Each row was made from one small tree. The marks that hang from a mark follow it in brackets, in the order of their numbers. Every link used is in the known rows. Write each row's tree.
Known rows:
Z332[Z156]: 7	-3	21	-6	11	19	5	-3	-10	8	0	6	-12	-9	20	25	-1	23
Z80[Z32 Z464[Z537]]: 35	-32	-21	-3	12	21	-7	10	16	4	15	6	22	5	-38	26	-19	12
Z345[Z80[Z464[Z537] Z602] Z973]: -13	5	4	-48	29	19	-8	8	21	7	4	4	24	-13	0	1	-2	11
Z345[Z80[Z602]]: -8	5	8	-18	14	-6	-11	13	26	-9	3	4	-1	-4	25	-4	1	-12
Z345[Z973]: -13	5	7	-25	4	15	3	-10	-2	12	-1	6	15	-13	-6	-2	10	12
Z345[Z80[Z32[Z156[Z332]]] Z973]: -12	-8	16	-26	5	24	-11	-5	40	33	-13	19	7	-17	14	16	15	-14
Z156[Z32[Z80] Z332]: 6	-14	16	-17	10	-5	-22	34	28	-22	-38	21	-16	-5	25	20	13	24
Z464[Z80[Z602] Z537]: 11	-14	7	-35	41	3	-1	4	2	-28	13	3	3	-16	10	-19	-21	4
Z156[Z32[Z80[Z464]] Z332]: 8	-11	5	-22	11	-1	-24	44	27	-22	-34	19	-14	2	14	19	10	30
Z345[Z80[Z32]]: 0	-14	9	-4	0	2	-12	0	37	10	1	6	2	-4	13	7	4	-18
Z332[Z156[Z32[Z80]]]: 4	-12	28	-18	17	13	-4	4	2	-8	-19	13	-21	-8	26	14	3	37
Z156[Z32[Z80[Z464 Z602]] Z332]: 13	-10	2	-31	20	-3	-27	54	29	-37	-29	24	-12	1	17	20	9	33
Z464[Z80[Z32[Z156] Z602] Z537]: 25	-30	3	-28	39	14	-4	3	18	-18	12	16	-2	-15	3	-8	-22	-7
Z230[Z156[Z32[Z80[Z464[Z537] Z602]] Z332]]: 21	-15	26	-2	6	29	-2	33	18	-16	-18	16	-30	-6	19	2	-10	31
Z464[Z80 Z537]: 4	-17	11	-23	28	6	4	-11	-1	-7	4	-4	2	-15	6	-20	-19	1
Z32[Z80[Z464[Z537] Z602] Z156[Z332]]: 0	-19	-12	-12	39	33	-17	29	9	5	-9	31	-10	-6	0	4	4	6
Z464[Z80]: -8	1	2	-31	10	-4	-3	7	1	-16	7	-1	-15	-1	11	-34	0	-3
Z156[Z32[Z80[Z464[Z537] Z602]] Z332]: 17	-16	5	-28	26	0	-25	48	28	-34	-30	23	-7	-3	15	25	2	34
Z345[Z80]: -16	3	12	-6	2	-2	-7	-3	23	12	-6	-3	-2	-3	21	-6	4	-16
Z32[Z80 Z156[Z332]]: -16	-16	3	4	17	26	-13	9	9	21	-22	29	-22	-9	14	-3	20	-9

Write each row's tree:
46	-27	-25	-14	30	27	-14	39	28	-10	11	27	10	2	-22	44	-20	6 -> Z80[Z32[Z156[Z332]] Z464[Z537] Z602]
8	-11	26	-24	24	12	-6	12	4	-18	-14	16	-21	-7	27	15	2	39 -> Z332[Z156[Z32[Z80[Z602]]]]
16	-10	23	-5	0	25	-4	40	19	-19	-17	18	-35	-1	21	-3	-3	30 -> Z230[Z156[Z32[Z80[Z464 Z602]] Z332]]
41	-27	-28	-14	30	26	-10	28	22	-10	16	22	11	5	-30	27	-24	4 -> Z80[Z32[Z156] Z464[Z537] Z602]
13	-15	21	-25	30	18	-5	12	2	-15	-13	13	-13	-8	18	19	-7	45 -> Z332[Z156[Z32[Z80[Z464[Z537] Z602]]]]
-21	4	7	-36	16	23	-4	-8	18	28	-5	-3	23	-12	-4	-1	0	8 -> Z345[Z80[Z464[Z537]] Z973]
2	-9	-4	-31	19	-6	-18	30	18	-38	-17	13	-10	8	0	-14	1	29 -> Z156[Z32[Z80[Z464 Z602]]]
-15	-14	-5	-8	29	20	-11	8	5	0	-5	29	-19	-5	6	-26	12	-8 -> Z32[Z80[Z602] Z156]
28	-31	5	-28	40	15	-7	12	21	-18	8	20	-2	-18	9	4	-20	-6 -> Z464[Z80[Z32[Z156[Z332]] Z602] Z537]
34	-20	-8	-8	16	12	-15	33	32	-15	6	34	-6	-4	5	34	-1	-10 -> Z80[Z32[Z156[Z332]] Z602]
-6	-11	-16	-16	30	28	-21	39	10	0	-8	32	-18	1	2	-3	14	5 -> Z32[Z80[Z464 Z602] Z156[Z332]]
17	-17	28	4	0	30	0	25	17	-6	-22	13	-30	-6	17	1	-9	30 -> Z230[Z156[Z32[Z80[Z464[Z537]]] Z332]]
19	-34	7	-20	26	10	-2	-9	14	-8	11	5	6	-15	-2	-9	-19	-2 -> Z464[Z80[Z32] Z537]
-8	-14	-1	-8	29	22	-17	25	12	1	-13	36	-21	-10	18	-2	18	-5 -> Z32[Z80[Z602] Z156[Z332]]
16	-13	-3	-36	21	4	-13	31	23	-27	11	23	-19	-4	15	-10	-1	-10 -> Z464[Z80[Z32[Z156[Z332]] Z602]]
36	-17	-31	-25	16	9	-18	45	22	-31	29	19	12	13	-29	18	-9	15 -> Z80[Z32 Z464 Z602]
5	-10	20	-22	18	16	-6	11	1	-8	-16	11	-20	-2	18	14	1	41 -> Z332[Z156[Z32[Z80[Z464]]]]
-7	-2	1	-11	12	8	-7	2	20	16	-3	-8	8	1	2	1	-9	-4 -> Z345[Z80[Z464[Z537]]]
-7	-19	-16	-12	38	31	-11	13	2	4	-2	23	-9	-1	-13	-21	-1	4 -> Z32[Z80[Z464[Z537] Z602] Z156]
27	-18	-25	-3	-1	25	-13	30	25	13	0	19	-4	12	-23	32	-4	-1 -> Z80[Z32[Z156[Z332]] Z464]
-8	-6	10	-38	17	20	-12	2	40	12	0	22	9	-16	12	5	10	-12 -> Z345[Z80[Z32[Z156] Z602] Z973]
27	-32	4	-33	39	7	-6	7	16	-29	20	13	7	-16	2	-7	-22	1 -> Z464[Z80[Z32 Z602] Z537]
15	-15	-4	-41	21	-3	-13	26	18	-38	22	16	-10	-2	7	-21	-2	-2 -> Z464[Z80[Z32 Z602]]
-5	-7	12	-41	17	13	-14	6	38	2	8	19	18	-17	10	6	11	-3 -> Z345[Z80[Z32 Z602] Z973]
21	-33	8	-16	27	18	-3	-4	19	2	0	12	-3	-17	6	2	-17	-9 -> Z464[Z80[Z32[Z156[Z332]]] Z537]
